In the rows, zero is written as 128.
Known rows, with every step that occurs
y > w > j > k > x: [183  95  87 209 116 107 141 122 186 112 208 150  89  94 167 157 160 147
 147 110 166 149 204  96 126 124 114 172 155 129 105 161 128 174 133 147
 116  55 169 135 122 128 108 106 130 160 105 137 139 140 160 169 153 110
 152 146 126 110 151 142 137 128 138 157 127  67 126 169 131 118 133 235
 123 137]
y > w > j > t > x > d: [ 77 125 132 125 199 164  47  90 224 135 193 148 129 152 122 119 191 131
 180 173 134  83 224 144 183  63 175  96 118 134  82 191 138 120 158 163
 103 139 166 122 112  66 145 145 121 113  96 120 141 120 127  29 158 117
 139 147 129  99 142 157 121 124  93 128 175  94 115 181 176 124 148  43
 114 151]
y > w > j > k: [157  79  89 193 108 143  96 139 196 103 181 146 109 120 117 165 201 150
 152 141 144 151 200 111 133 121 163 123 133 109  80 183 115 126 142 135
 107 100 163 121 130 114 140 119 120 163  94 146 132 145 147 147 170  97
 144 155 135 111 162 158 147 158 111 176 121  71 123 140 141 108 122 184
 121 136]
j > x > d: [ 70 127 129 184 147 174 143 117 113 120 118 114 165 119 105 122 114 152
 130 174 121 101 134  93 134 128 149 120  89 150 154 138 148  76 147 146
 130 127 146 143 123 102 127  96 114 114 117 132 157  79 122 138 160 121
 126 107 122 118  88 141 123 157 140 138 146 142 106 155 104 141 159 224
  49 145]
x > k: [146 129 117 173 159 135 100  90 118 117 110 132  90 131  69 106 144 139
 141 174 113 124 122  92 147 134 174 127 129 134 137 178 126 143 127 117
 136 143 132 138 119 135 138 133 126 132 120 130 149 101 128 156 187 109
 153  88 104 136 129 149  87 120 119 172 111 134 110 128  80 144 105 140
  84 136]
d > x: [143 117 116 103 140 110 151  99 106 113 142 120 157 142 160 173  91 119
 139 137 142 117 107 125 148 117 113 111 141 140 127 165 146 119 137 157
 131 100 151 152 113 130 117 136 126 126 124 120 166  90 121 169 164 106
 108  94 117 205 109 127 138 141  86 123 148 120  94 151  99 123 125 123
 108 136]
w > j > k > x > d: [ 67 102 113 221  78 130 150 127 218 110 198 109  80  84 148 108 180 128
 140 155 132 156 138  69  84 128 117 160 118 136 141 144 143 128 111 158
 112  59 154 133 133 128 115  87 108 121 132 138 123 102 150 215 149 110
 146 121 132  79 133 143 101 164 152 200 122 121 129 152  92 120 154 236
  73 145]
d > x > j > t: [115 121 147 163 180 150 131 117 174 111 119 131 126 143 177 152  62 123
 165 149 154 112  97 142 167  98 132 112  95 134 100 119 126 134 155 180
 148  83 155 152 107 131  99 167  99  83 157 106 154  91 147 120 165 131
 118 105 114 181 137 128 162  89  95  99 124 126  99 158 130 115 115  34
 141 142]
x > w > j > t: [134 125 124 205 194 132  52 131 156 122 151 127 139 123 160 178 150 134
 166  93 136 126 165 185 101  97 134  84  97  58  76 206 117 129 135 139
 184 106 162 134 107 104 129 163 113 125 109 151 154 122  90  77 186 110
 140 118 104 140 110 152 145 133  99 156 195 150 102 128 125 129 151  84
 135 153]
w > j: [168  96  93 174 116 135  98 104 170 108 155 132 157 119 126 160 189 151
 143 151 122 115 122 149 108 106 164 107 141  92 110 176 124 133 141 146
 152 126 168 125  97 110 154 127 115 121 100 130 146 121  94 163 178 102
 126 101 145 130 122 147 122 140 103 174 169  87 128 151 102 115 117 149
 110 134]
t > x: [154 120  97  93 130 133  73  94  79 107 146 120 124 152 151 133 151 130
 156 128 111 112 132 132 197 119 167 104 152 144 127 181 133 141 129 164
 122 146 154 156 118  88 158 134 128 131  98 129 163 144 113 134 139 121
 117 103 123 136 110 154 137 136 112 123 151 136 104 156  99 136 118  98
 101 106]
j > k > d > x > w: [151 112 133 129 127 139 173 143  88 140 137 100 130 131 207 158 114 145
 118  63 110 166 152 102 127 136  46 137 113 141  31 180 166 110 121 128
 111 102 120 184 156 138  91 106 115 141 137 119 150 124 140 203 146  99
 158 134  98 220  83 123 145 191  61 137 111 181 103 134 103 137 177 150
 120 149]
x > w: [137 126  89 175 164 136  77 153  67 112 128 119 117 122 155 183 125 152
 154  88 124 119 169 141 135 127 125 112 140 109 115 201 133 143 124 143
 184 115 131 149 145 111 142 122 121 153  96 145 189 124  93 143 180 109
 147 102  95 155 102 151 139 144 108 159 159 155 100 123  99 139 140 164
 102 127]
k > j: [152 125 115 181 156  99  85 111  74 115  63 123 137 108 118 160 105 145
 152 142 140 107 112 114 136  94 128 112 135 140 146 212 145 118 130 118
 139 101 135 166 139 131 130 116 127 139  99 124 164 123 113 148 192 109
 123 107 121 140 113 141 135 108 112  84 107 140 119 146 162 121 112 105
 118 164]
j > x > w: [138 133 110 182 190 149 112 123  43 113 120 111 180 100 161 175  92 145
 126  89 152  96 183 147 150 132 117 113  92 106 128 182 136  95 134 121
 192 128 161 161 122 105 107 133 117 145 101 125 176 115 107 109 163 105
 142  96  98 155  96 137 172 130 114 139 156 178  79 138  99 150 160 225
  89 123]
x > d > j > k: [ 74 128 115 156 122 153 114 146  84 109  96 125  69 129 105 127 109 150
 163 159 105 147 127  71 123 142 131 140 112 159 138 170 148 106 135 128
  92 111 133 153 128 122 112 109  82 125 131 129 127  85 165 212 142 112
 144 118 123  87 123 129 114 180 139 115  87 145 131 147 151 168 159 184
  86 157]
d > j: [148 129  96 149 149 120 101 103  52  94  93 121 114 138 133 165  94 141
 148 134 121 124  94 130 128 112 146 105 145 134 122 190 133 122 134 135
 138 117 141 168 104 127 142 129 106 145 111 135 156 116 108 170 187 100
 127 103 133 123 102 138 149 140 130  82 129 129 123 141 148 166 131 156
 110 145]
k > d > j: [161 143 129 123 153 129  93  97  53 114  74 118 114 144 179 152 134 140
 146 141 109 122  97 121 133  91 112 122 136 175  44 183 166 135 126 129
 110 115 125 161 122 128 127 107 116 138 102  85 147 127 121 182 177 102
 138 122 122 132  90 129 115 177 125  47 118 137 151 174 155 167 135 135
 129 161]
j > t: [141 143 141 169 173 146  77 124 112 106 105 146 105 137 139 151 123 126
 166 141 128 117 116 168 140  99 146 114 103 124 111 192 132 143 146 143
 129 126 149 154 112 109 124 156 103 127 112 119 156 119 143  92 182 123
 119 128 116 155 108 155 141 137 139 125 148 156 104 152 125 125 127  76
 108 150]
x > w > j > k: [140  92  92 198 113 136  99 144 153 104 184 111 108 111 154 170 189 160
 144  93 143 164 171 124  98 126 128 116 129  67 102 201 117 124 113 120
 164 116 148 142 133 116 118 111  97 149 109 141 143 135 126 179 144  98
 165 132 107 123 126 152 151 143 110 217 152 143 121 116 111 132 149 191
 118 150]
t > j > k: [142  72  77 116 106 133 127 126 111 129  91 130  76 145 133 138 172 140
 137 133 107 123 121 102 166 168 144 145 109 101 106 187 134 118 128 114
 115 126 127 154 121  91  99 127  94 145 119 140 134 160 189 193 160 115
 112  92 130 132 146 159 134 178 136 132  98 165 141 144  39 156 137 180
 104 105]
j > k > d: [169 123 129 173 105 143 126 137 102 108  93 121  91 118 170 120 180 152
 125 127  92 152 106  91 137 121  94 125 123 149  39 159 152 134 129 129
  66 106 114 166 141 122  92  98 109 142 113 105 137 148 166 205 165 112
 132 162 110 160 104 135 122 200 118 130  97 142 128 153 111 139 145 155
 122 128]
k > x: [162 133 108 179 129 108 126 104 102 111 147 111  91 103 181 154 124 120
 160 130 140 128 117 116 134 122 122 164 148 136 146 162 153 182 114 164
 152  59 156 137 120 134 129 131 136 143 106 123 178 108 136 181 190 120
 134  97 109 146 107 137 130 134 158 121 141 130 125 160 100 138 122 208
 103 134]
x > d > j: [ 71 127 116 136 157 144  87 112  83 119  98 121  89 129 107 127 108 140
 166 175 119 123 112 102 127 106 136 115 131 177 145 183 142 105 151 170
 110 128 128 171 128 119 140 129  87 131 134 114 157  81 126 170 160 105
 136 103 123  95 110 144 114 173 137  89 125 129 122 156 157 158 139 153
  81 151]

Rows
[148 122  92 210 126 122 142 152  73 125 163 104  69 103 189 161 113 106
 143  64 162 144 170 100 123 146  73 172 131 137 109 177 145 184 115 149
 155  81 153 166 139 121  96 124 135 155 109 152 155 126 154 207 163 111
 178 127  83 146 122 136 143 152 154 152 126 176  91 125  96 166 151 241
  99 140]	j > k > x > w
[175  95 107 200 190 148 114  65 181 108 174 147 184 106  68 128 144 151
 124 193 152 109 199 111 138 120 186 106  91 134  97 162 111  94 152 110
 123 128 177 122 117 109 125 103 126 127 107 125 151 115 129  92 179 107
 141 113 121 108 167 154 106  77 100 171 121  64 107 147 127 116 127 233
 108 145]	y > w > j > x > k
[160 103 114 188 129 137 120  94 170  98 160 120 208 101 139 159 158 159
 126 149 150 105 126 146 127 122 150  97  90  97 131 139 125  91 152 148
 152 128 168 119  97  93 129 131 109 121  99 131 147 119 106 133 153 109
 112 104 135 132 107 167 134 126 104 153 182 116 110 144 104 119 148 220
  77 139]	w > j > x
[138  59  87 130 107 145  74 100 166 123 206  98 134 135 169 156 194 136
 153  77 140 144 172 118 154 128 149 111 124  71  87 194 115 109  91 139
 151 128 155 122 132  85 144 116 117 130  96 148 152 152 118 139 123 106
 155 116 100 113 127 165 147 146  80 203 166 152 106 136 122 137 140 148
  89 130]	t > x > w > j > k
[166 110 125 211 149 163 132  43 165 129 148 117 186 131 121 109 175 135
 109 189 119 128 101  86 107 128 140 100  82 130  68 140 130  96 120 108
  97 140 154 133 111 104 119 106 121 101 134 101 121 109 102 146 180 109
 159 132 119 114 117 153  82 129 108 149 118 115 128 162 119 116 146 204
 101 154]	w > j > x > k > d
[132  88  93 159 140 122 144  96 155 123 137 108 141 148 169 136  75 152
 143 123 142 107 106 100 155 124 147 119 118 150 127 126 117 135 113 184
 156  90 142 140 131 120 118 147 106 112 127 122 164  90 145 164 152 121
 142  89 124 174 134 129 146  93  88 117 127  98 112 142 104  95 125 108
 109 119]	d > x > j
[150  92 101 194  74 131 104 130 192  94 164 140 111 112 119 149 203 138
 145 137 118 162 116 102 110 128 156 125 128  93 115 171 116 122 122 132
 115  97 152 128 114 116 136 121 107 143 105 125 134 135 150 182 150 112
 126 130 139 119 128 144 123 145 105 207 133 117 136 131 116 111 133 163
  98 138]	w > j > k
[150 135 116 146 174 144 115 102  33 112  89 119 181 118 140 158  70 137
 136 138 148  99 100 132 141 133 121 103  97 158 145 159 143  84 142 138
 136 110 150 163  93 112 115 132  97 128 111 113 150 104 133 145 154 110
 125 109 120 118  91 125 156 143 120  60 139 139 107 160 152 174 148 225
  92 165]	d > j > x
[160  87 103 207  73 110 151 121 185 116 190 119  99  96 163 151 183 115
 157 127 153 165 114  97 100 135 111 167 145 102 132 150 133 143 127 154
 121  47 152 141 110 112 117 113 129 148 110 131 129 136 151 210 152 107
 132 135 132 110 125 149 131 136 134 167 149 122 140 144 102 133 128 229
 101 140]	w > j > k > x
[164 143 122 176 167 131 111  95  65 114  62 135 198  92 123 156  92 160
 141 142 161 100 100 127 128 117 129 108  99 134 155 175 146  87 154 102
 148 104 138 157 116  91 106 112 117 118 110 132 156 120 125 131 165 106
 122 109 132 148 107 146 137  98 114  67 112 155 121 154 150 128 137 187
 101 164]	k > j > x
[147 123  82 209 151 108 101 113 144 124 190 110 127  92 196 186 147 127
 163  83 151 118 177 131  85 121  99 140 155  82 123 185 121 169 114 148
 190  56 162 161 112 114 129 118 143 141  96 135 168 112  81 163 180  81
 166  88 105 121 104 140 137 130 140 143 198 140 104 132  92 128 139 229
 116 141]	k > x > w > j
[130 165 130  75 228 159  59  87  29 126 102  98 126 158 220 146 118  93
 183  76 116 111 129 160 164  89  80  89 115 151  15 213 158 133 126 143
 112 136 130 176 130  92 137 151 112 109 107  91 151 129 110  81 150 108
 158 137 108 134  93 144 140 156  86  20 140 206  95 190 198 186 161  26
 145 172]	k > d > j > t > x > w
[ 76 132 137 189 154 157 115 104  91 124  66 117 181  84  92 122 102 151
 137 178 125  80 128  93 117 122 127 101  92 169 172 177 147  69 138 101
 114  99 131 135 121  93 108 108 101 101 129 127 146  88 120 144 154 121
 141  94 133 117  99 136 126 117 125  70 104 143 125 172 149 127 167 185
  68 163]	k > j > x > d
[156 109  91 124 164 143  62  84 140 141 198  99 153 134 169 174 184 124
 161  83 136 103 180 145 164 104 159  89 140  72  95 212  98 120 103 161
 186 142 165 143 125  74 167 143 129 129  78 152 175 137  81 116 149  95
 149 108 117 119 107 157 137 120  92 161 203 132 115 146 110 134 145 114
 115 128]	t > x > w > j
[159 106 121 150 154 132 140  92 146 118 170 103 189 125 211 186 155 154
 127  88 122 139 137 135 100 105  83 107 129 115  30 184 135 100 112 139
 150 106 158 154 114 132 127 127 140 112 135 104 165 120  63 151 171  92
 168 112 108 193  78 135 119 161  40 126 185 134 117 137 112 125 154 121
 151 150]	k > d > x > w > j
[155 120 134 114 177 133 141 117  70 129 146 104 148 119 211 167 111 148
 131  80 119 131 146 123 126 118  60 121 129 149  51 178 158 130 127 141
 158 108 134 176 131 124 110 130 139 120 140 111 179 113  96 172 170  92
 171 118  99 229  83 122 134 164  66 106 154 154 103 143 101 149 154 113
 139 130]	k > d > x > w
[ 68 162 150 102 191 154  56  90 112 127 100 114 121 141 118 119 122 107
 190 152 119  79 116 119 176  89 136 105  97 145 140 216 161 108 144 140
 103 129 130 146 136  79 126 136 105  80 116 130 136  97 132  87 132 128
 129 124 137 121 108 144 110 111 104  55 123 180 107 187 176 127 135   8
 103 183]	k > j > t > x > d
[128 103 108 225 116 111 142 105 152 131 136 112  94 117 203 120 110 146
 162 135 158  84 121  99 147 119 151 159 142 158 141 107 149 193 116 194
 158  61 155 134 133 112 124 117 139 111 105 129 179 118 134 169 162 127
 157  91 104 114 113 128 154  93 166 133 118 121 109 159 102 110 109 202
 111  97]	k > x > j
[123  96 109 147  92 173  99 102 164 117 157 115  92 163 158 103 145 125
 171 118 116 112 116  78 208 133 173 129 123 152 108 118 119 133 112 181
 115 123 138 129 144  87 129 125  91 125 108 132 136 147 170 163 110 127
 141 132 133 103 148 168 149 100 121 169  83 120 116 167 117 102 126 123
  96 107]	t > x > j > k
[159 122 120 181 185 142  66 125 185  93 168 168 112 119 131 162 169 153
 152 149 160 115 205 172 131  73 157  89 125 105  70 189 115 145 164 141
 133 112 174 110 128 104 125 149 120 124 102 122 149 140 123  50 171 110
 118 158 119 124 129 140 140 134 113 140 173  96 120 152 159 124 121  83
 137 157]	y > w > j > t
[147 113 103 190  99 117 140 134 111 103 151 118  73 100 177 134 124 125
 148 124 141 148 126  92 137 139  96 181 135 148 143 152 144 164 126 141
 103  60 142 154 117 136 105 116 120 151 105 131 149 114 169 212 161 117
 153 127 117 132 116 129 126 147 145 152 110 150 113 154  95 152 126 242
 100 135]	j > k > x
[141  82 128 133  87 154 113 100 144 133 153 113  88 176 219  80 181 128
 140 125  92 109 105  65 197 133 136 114 127 166  24 122 154 149 107 161
  70 116 124 140 160  88 132  94 105 122 107 102 140 146 190 177 117 117
 153 131 121 118 131 143 149 134 100 131  62 135 117 184 131 103 132 120
 119 110]	t > x > j > k > d
[140  92 102  78 154 140 171 109  83 153 110  96 122 147 212 152 146 145
 133  77 105 129 141 101 150 160  69 145 101 138  26 213 153 114 112 113
 106 117 121 169 148 123  73 118 111 133 126 114 143 142 167 196 162  95
 163 107  98 205  96 133 126 188  77  77  96 199 105 168  51 172 151 157
 135 126]	t > j > k > d > x > w
[151  92 127 220  96 149 130 128 153 117 116 123  71 147 192  98 160 165
 136 132 108 133  98  68 152 125 133 118 106 163  23 113 151 148 130 144
  94 106 122 149 162 116 108  96 102 139 129 115 133 156 188 197 147 103
 164 139 116 139 127 142 140 142 130 153  52 127 121 165 127 112 136 141
 126 107]	x > j > k > d
[131 143 136  89 176 150  52  95 115 110 147 133 129 159 155 117 134  91
 177 116 110 104 121 149 195  91 151  87 130 128 116 170 138 152 150 176
 106 148 149 152 109  78 146 172 114 110 103 133 144 117 140  68 149 123
 103 130 117 135 109 157 137 126 106 110 158 165  98 178 131 138 131  34
 121 127]	j > t > x
[144 117 109  98 157 130  75  51 108 132 148 111 115 169  83  95 155 107
 167 181 111 114 132  95 199 134 208 116 140 148 164 181 132 134 109 133
 108 164 150 141 128  98 156 130 118 118 106 148 163 109 136 131 167 109
 132  92 118 111 134 148  79  96  95 159 114 137 110 152 105 136 107 110
  84 134]	t > x > k
